Every row comes from one small tree of marks. The marks that hang from a mark follow it in brackets, in alphabetical order. Every link used is in the known rows. Which tree was each row made from?
In the rows, zero is written as 128.
Known rows:
F(P(N T(D G) X)): [123 151  71 131 126  18 148 147 101 106  82 147 103 120 137 151  85 188
 135 120 109 162 109]
F(P(T(D G S) U)): [112 158  74 128 128  78 153 143 125 143  79 150 108 121 139 128  85 165
 122 114  88 151  94]
P(F): [121 151 122 114 113 148 134 121 126 116 126 154 149 122 118 135 121 155
 102 116 119 141 124]
U(P): [129 148 117 153 107 125 152 115 141 133 129 154 122 116 125 142 131 144
 121 114 126 134 129]
U(P(F G N)): [125 143  98 146 102  81 157 111 117  91  74 151 120 102 132 137 115 178
  81 115 125 138 124]
T(G(D) P(U) S): [109 154  63 123 121 114 137 116 170 177  70 153 119 143 125 119  84 145
 117 115  56 152  82]
X(P(F G N T U)): [128 152  84 122 104  74 165 115  84  80  23 144 113 116 137 118 123 182
  80 117 111 145 124]
T(D G(P(F N X)) S): [103 155  77 124 121  19 150 124 112 127  87 163 125 135 137 149  69 162
 101 119  39 168  81]
P(N U): [115 147 102 123 110  74 145 117  91 104  65 146 111 114 110 147 125 173
 117 117 146 139 117]
P(F N T): [126 160 109 104 118 102 152 115 111  75  78 145 128  99 117 148 116 187
 105 121 122 156 137]
D(P(G)): [118 140 112 132 114  86 136 106 117 131 113 152 134 122 136 110 119 157
 111 111 177 136 118]
T(P(F G N) S): [105 157  60 111 120  83 135 113 138 117  78 153 123 108 126 129  88 170
  82 113  86 141  98]
P(F G(D) N U): [119 141  92 119  95  65 150 108  96  91  14 140 131 106 121 129 108 194
  76 123 130 151 105]
P(T U): [129 156 109 120 115 135 154 120 103 123  71 143 116 120 112 141 131 169
 129 119 122 138 132]
X(P(T U)): [132 156 103 129 109 117 159 120 109 121  77 147 115 130 131 124 139 149
 120 115 112 142 128]
X(F(P(G(D(T)) N U))): [118 143  67 124 111  40 143 126 127  95  72 136 109 123 133 132 123 161
 132 115 179 163 116]
G(P(F N T)): [126 162 114 102 116  73 153 113 123 100  87 145 118 102 120 150 111 182
 121 124 121 176 127]
D(P(F N U X) T(S)): [107 148  85 127 129  39 139 109  92  83  25 142 135 114 126 130 106 203
  66 121 201 149 119]
P(N X): [120 144  98 132 111  45 141 124  79  98  98 149 118 119 118 164 123 181
 129 123 138 142 130]
X(F P): [125 150  99 134 108 102 144 117 137 111 141 154 122 149 141 127 153 113
 137 109 127 148 131]
F(P(N T(D) U)): [120 157  85 124 121  43 150 138 110 104  62 142 101 100 126 146  98 183
 124 117 139 156 104]
F(P(G N T(D S) U)): [110 156  61 127 119  22 159 136  98 110  46 143  98  95 139 133  87 187
 108 116 116 148  95]
G(P): [122 153 120 116 111  94 141 117 132 147 140 151 124 124 120 143 121 144
 146 118 125 162 118]
T(D P(G U)): [122 149  69 125 110  85 131 119 125 135  63 154 115 136 110 139  94 145
 103 111  86 135  79]

Which tree is each row?
[125 142  94 152 102  66 160 111 114 106  89 150 108 105 130 140 122 165
 108 114 131 136 125] => U(P(G N))
[117 142  76 131 107  43 142 125 127 105  79 139 106 119 138 133 123 164
 132 116 162 157 113] => X(F(P(G(D) N U)))
[121 147 102 129 108  27 146 120  82 117  61 144 103 120 117 161 118 190
 129 127 138 160 117] => G(P(N U X))
[115 155  78 125 129  96 145 134 149 126 134 149 110 132 145 130 117 146
 150 112 116 156 125] => X(F(P(T(G S))))
[121 152 121 115 109 109 141 117 119 132  83 148 127 122 118 139 116 169
 107 121 123 159 112] => G(P(F U))
[132 154 102 114 116 127 156 119 139 138 108 148 129 133 123 131 113 150
 149 119  88 161 127] => P(T(G(D)))
[130 158  98 121 115 111 156 124 126 109  95 158 135 143 139 121 109 139
 101 112  61 156 112] => X(P(F T(D G)))
[116 160  82 129 118  42 159 122  68  75   4 146 119 104 121 167  96 214
  72 129  83 146 110] => P(F N T(D S) U X)
[122 152  67 102 130 122 130 125 151 131 111 151 126 156 106 128 103 133
 134 110 120 156 115] => D(T(G P))
[121 140  95 122 131  85 130 118 113 104  79 150 148 150 129 118 103 177
  91 117 177 156 126] => D(P(F X) T(G))
[124 151  63 112 125  67 129 121 128  91  91 143 117 139 104 156 122 155
 133 117 162 157 128] => D(T(P(N X(F))))
[113 159  78 107 116  76 163 112  96  82  58 146 125  93 133 132 102 192
  85 119  94 147 126] => P(F G N T(S))
[127 141 120 143 106  80 137 106 127 142  74 143 140 122 127 131 121 171
 118 125 173 151 112] => G(D(P(U X)))
[118 157  62 130 111  25 168 111 114  80  83 152 106 127 150 131 127 135
 118 110  91 155 117] => X(F P(G N T(D S)))
[132 137  90 164  94  37 161 111 108 108  66 145 113 107 133 151 119 182
 109 124 129 144 124] => U(P(G(D) N X))
[131 147  94 127 118 123 150 131  77 106  25 146 122 142 123 143 108 208
  93 127  81 142 132] => P(F T(G) U X)
[122 146 102 123 117  65 149 101  93  84  17 142 120 102 133 116 110 209
  75 118 176 144 123] => D(P(F G N T U))
[115 158  90 109 109  31 157 105 138 128  56 137 122 109 114 143 109 161
 128 126 150 187 102] => G(D(T(S)) P(N U))
[128 157 102 144 114 136 167 112 161 131  87 152 130 112 138 130 105 164
  97 119  72 153 123] => U(P(F T(G(D) S)))
[115 143  98 134 111  28 142 107  98 106  62 153 123 118 126 132 101 162
  96 111 153 141  90] => T(D(P(G N U)))
[124 150 111 129 105 126 145 121 112 115  79 152 133 134 133 118 132 150
  87 114 114 139 116] => X(P(F U))
[120 154  76 134 125  72 150 144 129 148 103 145 118 121 147 133  92 178
 139 123  98 160 115] => F(P(T(G(D) S) X))
[120 141  53 131 122  56 129 125 115 113  43 150  91 159 118 149 102 178
 125 117  96 148 108] => T(G P(N U X(F)))
[109 158  66 125 129  36 156 140 115 120  57 147  98 109 137 135  81 180
 118 115  99 157  93] => F(P(N T(D G S) U))
[121 150 111 116 129  80 144 106 125  94  71 150 128 115 135 119 102 189
  98 115 155 158 126] => D(P(F N T(G)))
[117 138  84 124 129  41 136 115  88  80  15 144 129 140 124 124 100 204
  76 119 192 157 120] => D(P(F N U X) T(G))
[125 160  92 125 109  15 161 106 135 117  80 138 112 108 133 164 117 176
 152 133 116 190 123] => G(D P(N T(S) X(F)))
[123 137  79 145 104  53 141 141  98 140  63 139 117 119 139 131 105 188
 118 123 144 145 105] => F(P(G(D) U X))
